Known rows, with every way that one mark hangs from another:
muzed[dokag kaposov]: -1.68 -0.41  0.67  0.64 -0.70 -1.30 -0.97 -0.84  0.31  0.76  1.71  0.23 -1.00  0.73  0.85  0.94 -1.89 -0.87  0.83  1.89 -1.33  1.56 -0.54  2.17  0.83 -0.72  0.16  0.10 -1.69
dokag[muzed]:  0.37 -0.67  0.65  0.61  0.50  1.13  0.39 -0.08  1.17 -0.70  1.21 -0.52 -0.59  1.87 -0.27  0.15  0.53  0.78  0.35  0.79 -0.43 -1.16  0.61  0.78 -0.28 -0.22  0.40 -0.16 -0.89
pepi[pani]: -0.09 -0.92  0.15  0.38 -0.44  0.27 -0.95 -0.11  0.03 -0.01  0.62  0.49  0.47 -0.15  0.76 -0.22 -1.35 -0.35  1.27 -1.42 -0.45 -1.60  0.15 -0.85 -0.95 -0.25  0.67 -0.53  0.69
pani[pepi[muzed] zile]:  0.68 -0.06  0.24  0.67 -0.17  0.72  0.91  2.05  3.78 -0.66  0.28 -1.00 -0.67 -3.74 -2.32 -2.57 -0.78 -1.34 -0.25  0.14  1.23  2.64  1.43  0.90  1.04 -0.23  1.32 -0.11  1.42
pepi[lako muzed[kaposov] pani[zile]]: -1.18 -0.99  1.11  0.70 -1.68 -0.38 -1.94  0.29  3.59 -0.52  2.99 -0.01 -1.02 -3.84 -1.49 -2.08 -5.53 -2.95  2.28 -0.94 -0.21  0.73  0.38  0.06  0.91 -2.20  0.65 -2.76  2.54
zile[pani[pepi[lako[dokag] muzed[kaposov]]]]: -1.61 -0.22  2.22  1.86 -2.76 -1.39 -2.03  0.76  3.59 -0.90  3.48 -1.70 -1.60 -1.97  0.46 -1.05 -5.05 -2.73  3.12  0.74 -0.62  0.88  0.76  1.76  2.25  0.56  1.73 -1.92  2.78
pepi[lako pani]: -0.34 -1.10  0.52  0.02 -0.82  0.21 -1.31  0.33  0.36 -0.02  2.04  0.04  0.28 -1.39 -0.12 -0.65 -3.10 -1.44  2.26 -2.05 -0.95 -1.36 -0.29 -1.68 -1.50 -1.15  1.02 -2.21  1.87
zile[pani[pepi[lako muzed[dokag]]]]: -0.95 -0.74  1.51  2.51 -1.01 -0.63 -0.96  1.23  3.33 -0.53  3.38 -1.20 -1.64 -1.81  0.51 -0.21 -2.18 -3.39  2.21  0.01 -1.59  2.96  0.22  0.01  0.41 -0.88  3.58 -1.27  1.74
pani[pepi[lako muzed[dokag kaposov]] zile]: -1.31 -0.40  1.41  0.76 -1.21 -0.42 -0.21  1.55  4.59 -0.15  3.04 -1.11 -1.78 -3.98 -2.43 -1.90 -4.54 -3.45  1.55  1.46 -0.78  4.79  0.32  2.14  1.57 -1.76  1.74 -1.52  0.76
lako[dokag pepi[pani]]: -1.32 -1.60 -0.17 -1.16 -1.15 -0.40 -1.65  1.02  0.87  0.09  1.21 -1.34  0.74  0.20  1.63 -0.55 -2.43 -0.01  0.60 -0.72  0.80 -1.69 -0.08  1.43 -0.11  0.63  0.81 -0.26  2.32
dokag[muzed[kaposov pepi] pani]:  0.31 -0.72  1.91  0.30 -1.07  1.36 -0.04 -1.49  1.19  0.59  3.99  0.36 -0.71  2.26  0.95  0.31 -2.57  0.22  0.40  2.48 -0.53 -0.96 -0.50  1.86  2.28 -0.63 -0.57 -0.54 -1.28
zile[pani]: -0.39  0.11  0.56  1.26 -0.50 -0.41 -0.74  0.00  0.26 -0.44  1.64  0.39 -0.25  2.26  1.62  0.56  0.13 -0.75  0.72 -0.74  0.11 -0.70  0.45 -0.75  0.41 -0.27  0.64 -0.31  0.78
pani[pepi[lako[dokag] muzed[kaposov]] zile]: -1.17 -0.02  1.67 -0.07 -2.09 -0.83 -0.53  1.95  4.48 -0.50  2.62 -2.06 -1.17 -4.19 -2.83 -2.79 -5.14 -2.43  1.28  0.99  0.40  2.78  0.47  2.31  2.01  0.01  0.89 -1.62  2.56
dokag[muzed pani[zile]]:  1.60 -0.67  0.75 -1.12  0.84  1.48  1.61  0.37  2.87  0.34  1.02 -0.41 -0.57  3.00 -1.66 -1.57  0.39 -0.26 -1.22  0.96  0.91 -0.58 -0.66  1.10  1.18 -1.25  0.50 -0.09 -0.71
zile[pani[pepi[lako muzed[dokag kaposov]]]]: -1.81 -0.52  1.94  2.66 -2.00 -1.05 -1.64  0.47  3.33 -0.59  4.14 -0.98 -2.14 -1.55  0.74 -0.07 -4.39 -3.42  3.17  1.19 -1.78  2.69  0.54  1.39  1.71 -1.05  2.70 -1.57  1.09
muzed[dokag kaposov pepi[lako pani[zile]]]: -1.88 -1.30  2.11  0.11 -2.71 -0.50 -1.99  0.47  1.83  0.78  6.47  1.19 -0.30 -1.44 -0.45 -0.48 -5.86 -2.59  1.93 -0.76 -0.85  2.92 -0.26  0.01 -0.48 -2.14  0.62 -2.16  1.16
pani[pepi]:  0.60 -0.09  0.46  0.56 -0.37  0.90  0.95  1.37  0.17 -0.36 -0.28 -0.70  0.20 -1.31 -0.60 -0.89 -0.32  0.18  0.76  0.49  0.54  0.33  0.68  0.36  0.04  0.49  0.81  0.40  0.19
lako[dokag]: -0.60 -0.35  0.17 -0.68 -0.77 -1.10 -0.50  0.21  0.33  0.40  0.09 -0.77 -0.21  0.75  0.21 -0.06 -0.67 -0.17 -0.56 -0.08  0.07 -0.35 -0.53  1.06  0.23  1.22  0.06  0.28  0.39
zile[pani[pepi[muzed]]]:  0.02  0.03  0.83  2.66 -0.77  0.25 -0.52  1.17  2.59 -0.91  1.07 -0.83 -0.96 -1.36  0.84 -0.66 -0.54 -1.47  1.46  0.03  0.11  0.65  1.57 -0.03  1.40  0.28  2.17 -0.24  1.73
dokag[pani[pepi]]:  1.56 -0.04  0.44 -0.50  0.15  1.02  1.53  0.75  0.51  0.62 -0.51 -0.69  0.32  0.01 -0.08 -1.51 -0.44 -0.58 -0.12  0.93  0.19 -0.44 -0.69  0.74  1.51  0.44  0.92  0.57 -0.28
pani[pepi[lako muzed] zile]:  0.51 -0.19  0.83  0.25 -0.62  0.73  0.63  2.26  4.15 -0.69  1.53 -1.47 -0.78 -4.82 -3.35 -2.87 -2.56 -2.36  0.90 -0.42  0.66  3.10  0.87 -0.03  0.71 -0.85  1.64 -1.47  2.60

Rows:
-0.93 -0.76  2.07  0.00 -2.69  0.17 -1.82  0.58  1.70  0.09  5.47  1.20  0.38 -2.26 -0.91 -1.38 -5.87 -1.72  2.19 -1.63  0.53  1.07  0.45 -0.74  0.01 -1.71 -0.14 -2.73  2.33
muzed[kaposov pepi[lako pani[zile]]]
-1.28 -0.54  0.07 -0.93 -1.08 -1.18 -1.23 -0.56  3.28  0.87  0.71 -2.29 -0.76 -0.94  1.29 -1.00 -3.73 -1.40 -0.62  2.79  0.41 -0.06 -1.17  4.41  4.20  0.68  0.31 -0.25  1.21
lako[dokag[pani] pepi[muzed[kaposov]]]
-0.16 -0.92  0.38 -0.91 -0.17 -0.98  0.15  0.27  4.62  1.57  2.11 -0.99 -1.58 -1.61 -1.90 -1.52 -2.29 -3.95 -1.05  0.30 -0.73  3.70 -2.02  0.65  1.65 -1.87  2.04 -1.26  0.91
pepi[lako muzed[dokag[pani[zile]]]]
-2.04 -1.32  1.19  0.79 -1.63 -1.25 -2.26  0.21  3.92  0.20  3.96 -0.23 -1.59 -2.86 -1.33 -1.30 -5.49 -3.65  1.88 -0.28 -1.19  2.59 -0.11  0.93  0.67 -2.55  1.58 -2.45  1.42
pepi[lako muzed[dokag kaposov] pani[zile]]
-0.61 -1.47  2.62  0.51 -2.24  1.44 -1.40  0.55  2.58 -0.62  6.47  0.68 -0.39 -0.50 -1.39 -1.23 -5.30 -0.89  2.60 -0.52 -0.04 -0.22  1.07 -0.29 -0.36 -2.26  0.11 -2.81  1.58
dokag[muzed[kaposov pepi[lako pani[zile]]]]
 0.46 -0.25  0.81 -2.67 -0.81 -1.02  0.59  0.87  2.69  1.29  1.29 -1.11 -0.10  0.73 -2.09 -2.09 -2.62 -2.35 -0.81 -0.62  0.81  0.74 -2.19  0.63  1.27 -0.12  0.33 -1.19  1.95
pepi[lako[dokag[pani[zile]]]]
-1.14 -0.35  0.06 -1.72 -1.14 -1.16 -0.63  0.54  4.72  0.83  1.17 -2.01 -0.77 -0.93 -0.24 -2.09 -3.86 -1.82 -1.48  2.22  1.87  1.20 -0.94  4.50  4.29 -0.08  0.17 -0.32  1.67
lako[dokag[pani[zile]] pepi[muzed[kaposov]]]
 0.41 -1.02  1.93 -0.26 -0.87  1.13  0.64  1.80  2.38 -0.59  2.13 -2.46 -0.50  0.31 -1.67 -1.32 -1.95 -0.35  1.84  0.78 -0.71 -0.26  0.09  1.48 -0.65  0.80  1.71 -1.13  0.91
pani[pepi[lako[dokag[muzed]]]]
-0.18 -0.59  1.77 -0.46 -1.18 -0.06  0.31  0.11  1.41  1.38  2.34 -0.86 -0.79 -0.16 -0.27 -0.91 -4.23 -2.48  1.88  1.98 -1.47  1.87 -2.06  2.09  1.84 -0.91  1.53 -0.95 -0.73
muzed[dokag[pani[pepi[lako]]] kaposov]
 0.64 -0.82  1.75 -0.33 -0.85  0.85  0.91  0.09  2.10  0.58  1.30 -1.74 -0.71  2.61  0.05 -1.19 -2.41  0.11  1.00  3.09 -0.18 -1.83 -0.57  3.72  2.53  0.85  0.72  0.12 -1.01
lako[dokag[muzed[kaposov] pani[pepi]]]
 0.28 -1.13  0.37 -2.62  0.28  0.84  0.98  1.35  3.90  0.62  1.58 -2.13 -0.11  3.55 -0.75 -1.76 -0.74 -0.28 -1.85  1.80  1.88 -0.73 -0.99  3.38  2.07  0.01  0.72 -0.06  0.75
lako[dokag[muzed pani[zile]] pepi]
 1.55  0.02  1.17 -1.87 -0.24  1.19  1.86  2.14  2.77  0.93  1.13 -0.85  0.22 -1.03 -2.90 -3.10 -2.34 -2.02  0.25 -0.35  1.11  1.50 -1.06 -0.04  1.13 -0.90  1.39 -1.16  1.52
dokag[pani[pepi[lako] zile]]
-0.77 -1.25  1.65 -1.16 -2.58 -0.57 -1.62  1.58  1.82  0.39  5.16 -0.07  0.81 -1.29 -1.05 -1.42 -4.50 -1.50  0.66 -2.40  0.51  1.12 -0.19 -0.93 -1.16 -0.17  0.45 -2.16  3.72
muzed[pepi[lako[dokag] pani[zile]]]
 0.60  0.13  1.01 -0.80 -0.64  1.02  1.29  2.72  2.24 -0.25  1.70 -0.79  0.30 -2.42 -3.33 -2.57 -1.94 -1.44  0.95 -0.62  1.13  2.37  0.35 -0.35 -0.21 -0.91  0.88 -1.38  1.92
pani[pepi[lako] zile]
 0.00 -0.05  0.99 -0.49 -1.52 -0.74  0.45  0.92  4.48  0.51  0.85 -1.66 -0.91 -1.87 -1.42 -2.76 -3.66 -2.14 -0.42  1.93  1.17  1.46 -0.40  3.54  3.94  0.70  0.70 -0.12  1.02
lako[dokag[pani[pepi[muzed[kaposov]] zile]]]
-1.24 -1.80  0.15  1.54 -0.28 -0.90 -1.79 -0.34  1.87  0.28  1.50 -0.26 -1.10 -1.66  1.32  0.20 -1.68 -1.88  0.97 -0.49 -1.74  1.01 -0.04  0.24 -0.23 -0.98  2.08 -0.35  0.39
pepi[muzed[dokag] pani]
-2.16 -0.48  1.12  1.10 -1.34 -1.55 -1.73 -1.03  2.86  0.16  2.62 -0.92 -2.14 -2.77 -0.19  0.37 -3.95 -3.06  1.68  1.67 -2.39  2.94 -0.62  1.83  1.23 -1.52  1.37 -1.62  0.14
pepi[lako muzed[dokag kaposov]]
-0.82 -1.37  1.56 -0.53 -2.79 -0.47 -2.15  0.61  0.59  0.16  4.50 -0.27  0.76 -1.37  0.64 -0.28 -4.63 -1.01  1.74 -2.13 -0.91 -0.40 -0.52 -0.71 -1.03  0.49  0.51 -1.99  2.88
muzed[pepi[lako[dokag] pani]]
-0.52 -1.07 -0.58 -1.21  0.63 -0.35  0.33  0.72  4.44  1.33  0.88 -1.47 -1.01 -0.80 -0.03 -1.28 -1.14 -2.76 -2.11  1.61  0.89  3.21 -1.30  2.79  2.69 -1.70  1.85  0.18  0.62
lako[pepi[muzed[dokag[pani[zile]]]]]
-0.30 -0.40  1.81 -1.13 -1.14 -0.11  0.78  1.11  2.86  1.39  2.56 -0.62 -0.65 -0.13 -1.99 -2.00 -4.18 -2.99  0.96  1.65 -0.27  3.18 -1.74  1.99  2.07 -1.61  1.62 -1.11 -0.23
muzed[dokag[pani[pepi[lako] zile]] kaposov]
-0.95 -1.67  0.04  0.82 -0.33 -0.94 -1.21  0.55  3.68  0.36  1.81  0.03 -1.12 -1.66 -0.40 -0.93 -1.87 -2.52  0.04 -0.78 -0.45  2.36  0.08  0.11 -0.17 -1.77  2.12 -0.47  0.73
pepi[muzed[dokag] pani[zile]]
 0.62 -0.44  1.39 -0.64  0.12  0.93  0.99 -0.35  2.75  0.34  1.80 -0.05 -0.98  2.82 -1.25 -1.29 -1.55 -0.36 -0.06  2.03  0.79 -0.68 -0.71  2.17  2.49 -1.46 -0.24 -0.48 -1.32
dokag[muzed[kaposov] pani[zile]]
-1.62 -1.10  2.15 -0.73 -3.48 -0.87 -2.27  0.90  1.99  0.55  5.79  0.56  0.37 -1.60 -0.89 -1.39 -6.73 -1.64  1.73 -1.26  0.40  1.03  0.14  0.41  0.15 -0.44 -0.27 -2.43  2.97
muzed[kaposov pepi[lako[dokag] pani[zile]]]
-0.24 -0.95  1.46 -0.33 -2.04  0.60 -1.05  1.41  1.43  0.11  4.86  0.90  0.77 -2.18 -1.03 -1.44 -3.89 -1.55  1.32 -2.78  0.52  1.33  0.36 -2.04 -1.28 -1.53  0.47 -2.33  3.17
muzed[pepi[lako pani[zile]]]
-1.09 -0.45  1.07  1.24 -0.89 -0.55  0.11  1.21  3.81  0.22  1.70 -0.74 -1.54 -2.91 -1.52 -1.48 -2.79 -2.44  0.42  2.20  0.09  4.28  0.61  2.66  1.97 -1.04  1.57  0.05 -0.29
pani[pepi[muzed[dokag kaposov]] zile]
-1.80 -0.21  1.62  3.15 -1.49 -1.08 -1.39  0.25  2.54 -0.21  2.85 -0.63 -1.78 -0.54  1.70  0.26 -2.33 -2.42  2.04  1.93 -1.17  2.36  0.96  2.15  2.23 -0.61  2.35 -0.25  0.01
zile[pani[pepi[muzed[dokag kaposov]]]]
-0.82 -0.58  0.84 -0.29 -0.37 -1.08 -0.40 -1.42  0.80  1.77  1.03  0.16 -0.91  2.20  1.31  0.41 -2.21 -1.65  0.12  2.32 -1.23  0.83 -2.12  2.36  2.26 -0.71  0.26  0.13 -2.21
muzed[dokag[pani] kaposov]
-0.17 -1.08  0.00  0.76 -0.30 -0.03 -0.97  0.63  3.12 -0.32  0.68  0.20 -0.35 -2.62 -0.97 -1.65 -1.75 -1.81  0.07 -1.70  0.48  0.43  0.93 -0.50  0.45 -1.27  1.14 -1.04  1.86
pepi[muzed pani[zile]]
-1.03 -1.28 -0.47  0.56 -0.35  0.47 -1.60  0.50  2.39 -0.56  0.98 -1.18 -0.03 -2.60  1.29 -0.66 -2.04 -0.96  0.75 -0.47  0.40 -0.86  0.93  0.67  0.37 -0.71  1.57 -0.87  2.31
lako[pepi[muzed pani]]
-2.37 -1.44  0.13  0.34 -1.96 -1.16 -2.93  0.06  2.62 -0.22  1.68 -1.63 -0.59 -2.18  1.88 -0.54 -4.92 -0.98  1.15  0.96  0.16 -1.23  0.45  3.18  1.98  0.23  0.82 -1.01  2.21
lako[dokag pepi[muzed[kaposov] pani]]
 0.51  0.11  1.32 -0.23 -1.20  0.36  0.72  0.96  4.51  0.25  1.78 -1.30 -1.09 -3.69 -2.60 -3.12 -4.80 -3.10  0.90  1.11  0.54  2.20 -0.40  1.80  3.34 -1.30  1.14 -1.82  1.44
dokag[pani[pepi[lako muzed[kaposov]] zile]]
-0.96 -0.69  1.05 -0.51 -0.98 -1.30 -0.58 -0.45  4.26  1.31  2.91 -0.65 -1.97 -1.76 -1.28 -1.38 -4.45 -4.13  0.11  1.61 -0.88  3.55 -1.76  2.11  2.94 -2.48  1.15 -1.65  0.12
pepi[lako muzed[dokag[pani[zile]] kaposov]]
 0.02 -0.45  1.04 -0.60 -1.42 -0.48  0.23  2.74  4.54 -0.29  1.59 -2.20 -0.83 -4.19 -3.16 -2.95 -3.17 -2.50  0.42 -0.27  0.69  2.96  0.42  1.13  0.82  0.38  1.56 -1.28  3.18
pani[pepi[lako[dokag] muzed] zile]
-1.75 -1.61  0.74  1.25 -1.06 -1.27 -1.86 -0.02  3.63  0.28  2.34  0.53 -1.64 -1.89 -0.17 -0.75 -3.79 -2.74  0.92  0.30 -0.52  1.88  0.47  1.47  0.94 -2.18  1.42 -0.84  0.07
pepi[muzed[dokag kaposov] pani[zile]]
 0.67 -0.84  1.81 -0.98 -0.91  0.85  1.30  1.13  3.43  0.48  1.87 -1.64 -0.82  2.35 -1.83 -2.48 -2.67 -0.43  0.04  2.61  1.18 -0.47 -0.50  3.71  2.76  0.36  0.49 -0.05 -0.56
lako[dokag[muzed[kaposov] pani[pepi zile]]]
-1.53 -1.07  0.06  0.52 -1.06 -0.10 -1.83  0.80  3.64 -0.40  1.82 -0.57 -0.39 -2.96 -0.01 -1.74 -4.30 -1.53  0.88  0.25  1.50  0.44  1.38  2.23  2.09 -1.68  0.66 -1.35  2.10
lako[pepi[muzed[kaposov] pani[zile]]]
